Each row was made from one small tree. Brackets hold a mark, then the marks that hang from it, in alphabetical order. Every link used is in the known rows. Write each row's tree.
Known rows
{N {A D}}: [-1.44  0.55  0.91 -0.11 -1.93 -2.76 -1.36  0.09  1.47  0.69 -0.47 -1.86
  0.49  1.70 -1.35 -0.42 -0.40  0.55 -0.68  1.32 -0.61 -0.10 -0.59  0.55
 -0.73  0.30 -0.83]
{N {A L M {X J}}}: [ 0.12  2.40  0.21  0.53 -0.93 -0.87 -0.90 -0.54 -0.01  1.47 -1.44 -1.37
  0.96  1.09 -0.84  0.84 -0.21 -0.39  0.29  0.88 -0.50 -0.56 -0.75  0.17
 -0.76 -0.16 -0.10]
{D {A L Z}}: [ 0.82 -1.56 -0.29 -0.29  2.23  5.03 -0.03  0.11  0.77 -0.11  1.88 -0.96
 -2.59 -0.51  1.04 -0.22  1.34 -0.89 -3.82  2.02 -0.30  0.66  1.37 -2.27
 -1.27 -0.31 -0.66]
{A {L J} M S X Z}: [-0.44 -0.12 -1.97  0.06  2.89  0.06  0.86 -1.59 -0.64 -2.47 -0.47  0.55
  0.54 -2.43  2.38  1.34  2.89  1.03  4.06 -1.09 -0.88  0.36  0.34 -2.52
  1.96  0.88  1.70]
{B X}: [ 1.08  1.15  1.80  0.29  0.50  2.01  0.22  2.18 -0.40  1.17  0.11  1.13
 -0.41  1.48 -3.32 -1.51 -2.63 -0.50 -0.83 -0.33  1.12 -0.78  0.91  2.39
 -1.43 -2.34 -1.01]
{B {X {A S Z} J}}: [ 3.87  2.10  0.84  1.87  0.42  1.37  0.57  2.56 -0.49 -0.11  1.19  2.91
  0.29  0.64 -3.71 -1.58 -2.42  0.72 -1.50 -0.62  2.55 -1.45  2.41  4.44
 -0.57 -2.87  0.13]
{B {X {A D M N} J}}: [ 3.10  0.89  1.24 -0.16 -0.24 -0.39  0.59  2.62  0.52  1.00 -0.75  1.22
  0.95  1.20 -3.17 -1.45 -2.76  0.57  0.05 -0.97  2.17 -0.89  0.44  4.95
  0.43 -1.64  0.24]
{S {A D N Z}}: [-3.06  1.54  0.97  1.35  0.19 -4.11 -0.69 -0.16  1.13 -0.23 -0.49 -0.42
  0.57  0.32  0.32 -0.62  0.64  0.75  1.63 -0.40 -1.15  0.32 -2.37 -0.08
  1.08  1.67  0.97]
{A D {L J} N}: [-1.27 -4.18  4.75 -1.94 -0.39  0.39 -0.57  0.84  1.46 -0.08 -1.30 -2.94
 -0.29  0.99  1.32  0.66 -0.04  0.08  2.44 -0.71 -0.25  0.21  0.00  0.17
  2.56  0.53  0.63]
{N {A D {L J} M S}}: [-3.12  0.15  0.06 -0.56 -1.34 -6.77 -0.59 -0.79  1.71 -1.00 -1.77 -2.08
  1.27 -0.74  0.45  0.05  1.16  1.84  4.14  0.09 -1.13  0.12 -1.34  0.73
  2.06  1.64  0.11]
{Z {A L}}: [-3.53 -1.41  5.35  1.47 -0.10  6.14  0.27  1.22 -0.91  2.17  1.16  0.39
 -1.14  0.92  0.30 -0.73 -1.01 -1.42 -1.70  0.65  0.75 -0.10 -0.79  0.51
  0.12 -0.74 -1.72]
{X {A S} B J}: [ 5.48  1.01  2.02  3.30 -2.13  0.84 -0.53  2.66 -1.86 -1.03  1.92  3.17
 -1.19  1.09 -2.58 -0.95 -4.27 -0.51 -2.58 -0.10  3.49 -1.91  4.43  5.73
 -1.15 -3.20 -0.99]
{A D L M N S {X B}}: [-1.34 -1.23 -3.84 -3.04 -0.42 -5.72  0.88 -0.14 -0.67 -0.45 -3.39 -1.88
  2.22 -0.31  3.14  0.74  0.85  1.34  5.51 -2.01 -2.45  1.83 -2.20 -1.78
  3.64  2.29  1.78]
{L {A D M N} J}: [ 0.31 -4.69  2.02 -3.10 -0.65  0.22  0.14 -1.75  2.39 -1.74  0.44 -0.39
 -0.73 -1.88  0.00  0.68 -0.14 -0.07  1.09 -0.72  1.43 -0.72  0.14  1.91
 -0.26  0.31 -1.04]
{D {A N {X B} Z}}: [ 3.04  1.08 -3.36 -0.23  1.71  1.18 -0.03 -0.90 -0.44 -0.50  1.10  0.52
 -2.32 -1.25  0.67  0.21  0.40 -1.98 -3.42  0.61 -0.37  0.37  1.53 -3.06
 -2.18 -0.12 -0.12]
{D {A S X Z}}: [ 1.30  0.76 -3.23 -0.49  1.68  1.98  0.42 -1.59  0.16 -0.90  1.74  1.45
 -2.54 -2.02  0.83  0.32  1.75 -1.06 -3.71  1.09 -0.34  0.34  0.88 -3.30
 -1.77  0.23 -0.23]
{M {A {L J} N S X Z}}: [-2.20  1.98 -1.46  1.84 -1.49 -4.20  0.66 -1.22 -1.77  0.91 -0.49  0.13
  0.61 -1.90  1.20  0.95  2.99  0.58  1.02 -0.27 -0.84 -0.01 -0.23 -2.54
  0.60  1.31  1.23]
{Z A}: [-2.95 -0.22  4.53  1.83 -0.66  4.35  0.20  0.61 -0.82  1.82  1.32  2.00
 -1.65  0.40 -0.58 -0.96 -1.22 -1.76 -2.15  0.52  1.31 -0.56 -0.82  0.99
 -0.72 -0.58 -2.14]
{N {A D L M S X Z}}: [-2.17  1.24 -4.01 -0.73  0.33 -4.83 -0.24 -1.16  0.92 -0.68 -1.48 -2.34
  2.66 -0.24  1.33  0.41  2.68  2.37  2.98  0.40 -2.52  1.24 -1.66 -2.27
  1.77  1.88  1.43]
{L {A D M S Z} J}: [ 0.21 -4.09 -0.37 -1.67  1.12 -0.23  0.47 -2.00  2.16 -3.92  1.73  0.49
 -0.39 -3.23  0.67  0.36  1.46  1.55  2.31 -0.43  1.17 -0.27  1.40  1.22
  0.86  0.28 -0.50]
{A S {X J}}: [ 1.96  1.89  1.03  0.97 -1.27  1.44 -0.18 -0.59 -1.45  0.25  0.10  3.26
 -1.40  0.13 -1.12  1.06 -0.87 -1.31 -1.29 -0.26  1.17 -1.40  0.89  0.42
 -0.90 -1.21 -0.23]
{M {A D}}: [-2.86 -0.08  1.01  1.14 -2.54 -1.78 -0.17  0.67 -0.20  2.52 -0.06 -1.42
 -0.06  0.83 -0.19 -0.52  0.97  0.54 -0.67  1.70  0.06  0.42 -0.72  0.13
  0.13  0.93 -0.91]
{N {A X Z}}: [ 0.38  2.89 -1.51  1.17 -0.18 -0.49 -1.09 -1.01 -0.05  0.28  0.42 -0.36
  0.58  0.86 -1.34  0.34  0.60 -0.14 -2.10  1.12 -0.84 -0.41  0.36 -1.80
 -2.44 -0.40 -0.03]
{B {X {A Z}}}: [ 2.29  0.50  0.72  0.39  1.15  3.78  0.67  2.62 -0.08  0.51  1.51  1.15
  0.51  1.47 -3.32 -1.84 -2.18  0.54 -2.96 -0.19  1.52 -0.57  1.58  2.62
 -1.92 -2.57 -0.20]
{X {A N}}: [ 1.07 -1.93  2.37 -1.36 -2.72  3.25  0.31  0.96  0.26  1.51  1.01  1.47
 -0.61  1.77 -1.83 -0.49 -1.45 -0.60 -6.11  0.17  1.36 -0.82 -0.42  1.65
 -3.29 -0.63 -0.76]
{N {A D M X}}: [-1.39  1.38 -1.51 -1.05 -0.93 -3.18 -0.82 -1.00  1.21  0.83 -1.55 -2.08
  1.42  0.95 -0.37  0.31  0.42  0.44  0.90  0.81 -1.23  0.40 -1.87 -0.79
 -0.36  1.18 -0.10]
{L {A N X Z}}: [ 1.97 -2.37 -1.77 -2.46 -0.28  5.49  0.43 -1.59  0.05  0.12  1.89  0.85
 -0.08  0.00 -0.63  0.88  0.47 -0.68 -4.91  0.36  0.10 -0.15  0.36 -1.78
 -3.64 -0.91 -0.50]

Which tree is each row?
[-0.45 -2.21  4.96 -0.70 -1.02  1.25 -0.33  0.30  0.05  0.43 -0.81 -0.47
 -1.32  0.49  0.03  0.77 -0.59 -1.23  0.25 -0.78  0.34 -0.93  0.35  0.31
 -0.15 -0.38 -0.15]
{A {L J} N}
[ 1.26  0.26  0.41 -1.39 -0.53  0.93  0.34 -0.42 -0.98  2.03 -2.83  0.13
  0.40  0.70  0.76  1.64  0.17 -1.25  1.20 -0.83 -0.32 -0.25 -1.73 -0.48
  0.45  0.54  0.92]
{A L M N {X J}}
[ 2.44 -0.06 -2.61 -0.65  2.22  3.05  0.08 -0.25 -0.52 -0.15  0.95 -1.09
 -1.79 -0.71  1.58  0.43  0.64 -1.64 -2.93  0.77 -0.94  0.81  1.61 -3.53
 -1.33 -0.30  0.32]
{D {A L N {X B} Z}}
[-0.43 -4.43 -1.14 -4.38 -1.72  0.84  0.62 -1.06  1.83  0.39 -0.10 -0.50
  0.38 -0.05 -0.03  0.05  0.30  0.51 -1.51  0.23  0.04  0.51 -1.91  0.73
 -1.20  0.94 -1.21]
{L {A D M N}}
[-4.99 -1.78  2.82 -0.28 -1.43 -0.67  0.83  0.53 -0.13  1.33 -0.60  0.30
  0.17 -0.27  1.68 -0.65  0.34  0.18  1.33 -0.71 -0.47  0.68 -2.63 -0.02
  2.85  1.45 -0.38]
{Z {A D L N S}}
[ 2.52  2.37 -3.98 -0.64 -0.40 -4.20  0.56 -1.57 -0.53 -0.37 -0.92  2.40
 -2.28 -2.67  0.62  0.42  0.04 -1.76 -0.57 -0.35  0.22 -0.28 -0.13 -0.67
 -0.69  0.92 -0.41]
{D {A M N S {X B J}}}
[ 2.90 -2.98 -0.71 -1.97  0.19  4.69 -0.13 -0.24  0.42 -0.30  1.09 -0.86
  0.15  0.46 -0.25  0.52 -1.58 -0.40 -0.97  0.62  1.21  0.16  1.29  1.47
 -0.96 -1.38 -1.12]
{L {A D M {X B J}}}
[ 0.00 -1.69 -1.31 -1.25  0.08 -2.26 -0.19  0.16  1.08 -0.71 -0.68 -0.42
  0.50  0.74  0.73 -0.26  1.82  1.24  0.73 -0.13 -1.02  0.97 -0.59 -1.38
  1.40  1.50  1.02]
{A D N Z}
[ 2.56 -1.60 -1.51  1.01  0.03  0.14  0.05  2.39 -0.56 -2.33  2.27  0.28
  0.60  0.91 -0.29 -1.54 -1.56  1.74 -1.46 -0.01  0.93  0.51  3.20  1.97
  0.05 -1.22  0.13]
{X {A D S Z} B}
[-3.60 -1.23  3.46  0.16 -1.29  0.68  0.26  0.50  0.12  1.76 -0.11  0.74
 -0.60  0.36  0.47 -0.85 -0.58 -0.90 -0.21 -0.22  0.39  0.24 -2.20  0.53
  1.27  0.95 -1.10]
{Z {A D N}}
[-2.38  0.55  3.13  1.78 -0.37  0.67  0.54 -0.05 -2.14  0.35  0.17  1.47
 -0.68 -1.35  1.18  0.23 -1.25 -1.75  1.46 -1.67  0.45 -0.51 -0.05 -0.27
  1.29 -0.35 -0.37]
{Z {A {L J} N S {X B}}}
[-2.25  2.55  2.33  1.71  0.69 -2.97 -0.50 -0.53 -0.66  0.09 -1.50 -0.85
  0.26 -0.55  0.78  0.53 -1.27 -1.15  3.72 -1.65 -0.67 -0.49 -1.69  0.34
  0.49  0.69  0.74]
{S {A {L J} M N {X B}}}
[ 0.97 -0.84 -0.57 -1.41  1.31  0.93  1.12  2.59  0.70  0.59 -0.39 -0.76
  2.06  1.18 -1.54 -1.65 -0.94  1.74  0.12 -0.87  0.26  0.54 -0.22  2.06
  0.60 -0.81  0.95]
{B {X {A D L M N Z}}}
[-2.75 -2.75 -3.39 -1.65  1.69 -3.27  0.92  0.16  1.12 -2.00 -1.37 -1.41
  1.87 -0.81  3.08 -0.33  3.79  3.60  5.20 -0.07 -2.09  2.16 -1.57 -1.38
  4.50  2.58  1.51]
{A D L M S Z}
[-3.24  0.41  4.66  0.51  0.65 -0.29 -0.90 -0.23  0.87  0.56 -0.89 -2.56
  0.29  0.62  1.12  0.83 -0.66 -0.64  2.38 -1.07 -0.89 -0.09 -1.93 -0.41
  1.52  0.72  1.29]
{S {A D {L J} N X}}
[-0.87  2.60 -2.66  0.88 -0.73 -4.89 -0.62 -1.04  0.68 -0.24 -0.72  0.18
  0.85 -0.07 -1.17 -0.47  1.41  0.97  0.37  1.05 -0.93 -0.16 -0.97 -0.18
 -1.38  1.06 -0.46]
{N {A M Z}}
[ 3.21 -1.63 -0.11  0.86 -0.22  2.75  0.05  2.67 -1.45 -0.57  1.67 -0.41
  0.53  1.81 -0.44 -0.97 -1.97  0.37 -3.14 -0.13  0.62  0.11  2.89  1.31
 -1.53 -1.80  0.26]
{X {A L N Z} B}
[-3.21 -0.12  4.30  2.43  2.34  0.48 -1.10  0.60  1.33 -1.18  0.69 -2.45
  0.09  0.33  1.06 -0.26  0.29  0.83  2.98  0.06 -0.53  0.17 -0.21  0.39
  2.29  0.36  0.98]
{S {A D {L J} Z}}
[-1.01  2.27 -1.35  2.46 -0.84  0.50  0.12 -0.40 -1.70  2.15  0.80  0.13
  0.04  0.02 -0.20  0.23  1.93 -0.15 -2.14  1.52 -0.17  0.12  0.25 -2.24
 -1.59  0.21 -0.10]
{M {A X Z}}
[ 1.70 -2.66 -4.10 -2.61 -0.27  0.69  0.50 -1.16  0.10 -1.64  1.38  0.09
  0.89 -0.70  0.58  0.44  0.43  0.90 -1.38 -0.44 -0.55  0.73  0.88 -1.38
 -0.84 -0.21  0.22]
{L {A D N S {X B} Z}}
[-0.73  2.79 -2.19 -0.03 -1.76 -6.56 -0.68 -1.33  0.82 -0.01 -1.92 -0.23
  1.36 -0.22 -0.51  0.47  0.60  1.00  2.40  0.21 -0.72 -0.22 -1.57  0.49
  0.94  1.28  0.28]
{N {A D M S {X J}}}
[ 3.77  2.13 -0.43  1.53  0.57  1.20 -0.42  0.33 -1.93  0.18 -0.82  1.55
 -0.77  0.58 -0.74  0.57 -2.18 -1.79  1.22 -0.21  1.36 -0.77  1.55  1.49
 -0.69 -1.37 -0.60]
{A M {X B J}}
[ 0.60 -2.21  3.54  1.53  2.49  5.16 -0.54  0.73  0.02 -1.60  1.50 -0.88
 -1.11  0.21  0.55  0.37  0.84  0.03  0.49  0.50  0.49 -0.37  2.83 -0.58
  0.36 -1.32  0.27]
{A {L J} Z}
[ 2.56  0.31 -0.57 -0.24  1.24  4.57 -0.36 -0.19 -0.37  0.33  1.70 -0.12
 -3.21 -0.27  0.00  0.12 -1.30 -2.75 -4.37  1.38  0.50  0.01  1.96 -1.69
 -2.85 -1.22 -1.43]
{D {A {X B}}}
[ 0.74  2.63 -2.60  0.84  0.40 -3.65 -1.00 -0.95  1.02 -0.37 -1.10 -1.25
  1.64  0.34 -0.31  0.41  1.26  1.06  1.89  0.89 -0.75  0.16 -0.39 -0.42
  0.71  0.81  0.78]
{N {A D M {X J} Z}}
[ 3.63  0.97 -1.07  0.75  2.34  5.06 -0.35 -0.78  0.20 -0.19  1.96  0.94
 -3.03 -0.94  0.08  0.54  0.58 -2.04 -4.22  1.69  0.83 -0.27  2.21 -1.91
 -1.93 -0.95 -0.43]
{D {A {X J} Z}}
[ 2.63  3.05 -2.52  1.36 -0.51 -3.34  0.22 -0.50 -2.20 -0.94 -1.27  3.25
 -0.46 -1.05 -0.28  0.53 -1.18 -0.71  2.73 -1.06  0.87 -0.77  0.85  1.40
  0.34 -0.41 -0.19]
{A M S {X B J}}
[-4.66 -1.87  4.40  0.37 -0.89 -0.99  0.60  0.21  0.13  0.30 -0.34  0.35
 -0.39 -1.14  1.71 -0.34  0.15 -0.12  2.62 -1.16  0.18  0.06 -1.61  0.56
  3.36  1.14 -0.28]
{Z {A D {L J} N S}}
[-0.79  1.15  0.29 -0.48 -1.21 -0.81 -1.31 -0.43  0.99  1.01 -0.45 -2.27
  0.80  1.82 -0.95  0.37 -0.42 -0.05 -1.15  1.12 -0.88  0.01 -0.57 -0.90
 -1.06  0.02 -0.22]
{N {A D X}}
[-3.65  1.23  0.64  0.79 -0.37  0.76  1.18 -1.02 -1.29  1.20 -0.10  2.99
 -0.58 -1.47  0.71 -0.29  0.23 -1.08  0.35 -0.56  0.36 -0.10 -2.63 -0.37
  0.32  0.99 -1.12]
{Z {A M S X}}
[-3.60  1.22 -0.56  0.09  1.76 -2.62 -0.10 -0.65  0.75  0.24 -1.73 -2.25
  1.98  0.13  2.16  0.33  1.69  0.98  3.60 -0.83 -2.33  1.27 -3.57 -1.86
  2.30  2.39  2.14]
{S {A D L M N X Z}}
[-0.25 -1.16 -5.26 -0.80  3.12 -1.86  0.66  0.30 -0.72 -2.45 -1.09 -2.24
  2.40 -0.58  3.64  0.33  2.28  2.60  5.81 -0.73 -2.35  2.42  0.31 -2.69
  4.22  1.34  2.22]
{A D L M S {X B} Z}
[ 0.88  0.28 -0.90 -0.34  1.20  1.20  1.37  2.28 -0.10  0.14  0.41  0.96
  1.43  0.46 -2.06 -1.75 -0.97  1.66 -0.50 -0.75  0.66  0.01  0.34  2.32
 -0.31 -1.41  0.38]
{B {X {A L M S Z}}}
[ 1.87  3.72 -0.75  2.28 -0.29 -0.67 -1.35 -0.77 -0.23  0.20  0.32  0.29
  0.34  0.86 -1.79  0.55  0.08 -0.39 -1.63  1.12  0.01 -0.99  1.18 -0.49
 -1.85 -0.94  0.09]
{N {A {X J} Z}}
[ 3.09 -0.87 -1.25 -1.43 -2.36  1.46  0.27 -1.13 -1.07 -0.19  1.11  2.33
 -0.55 -0.50 -1.26  0.83 -1.74 -1.10 -2.95 -0.54  1.13 -1.06  1.28  1.01
 -2.67 -1.61 -1.00]
{L {A N S {X B J}}}
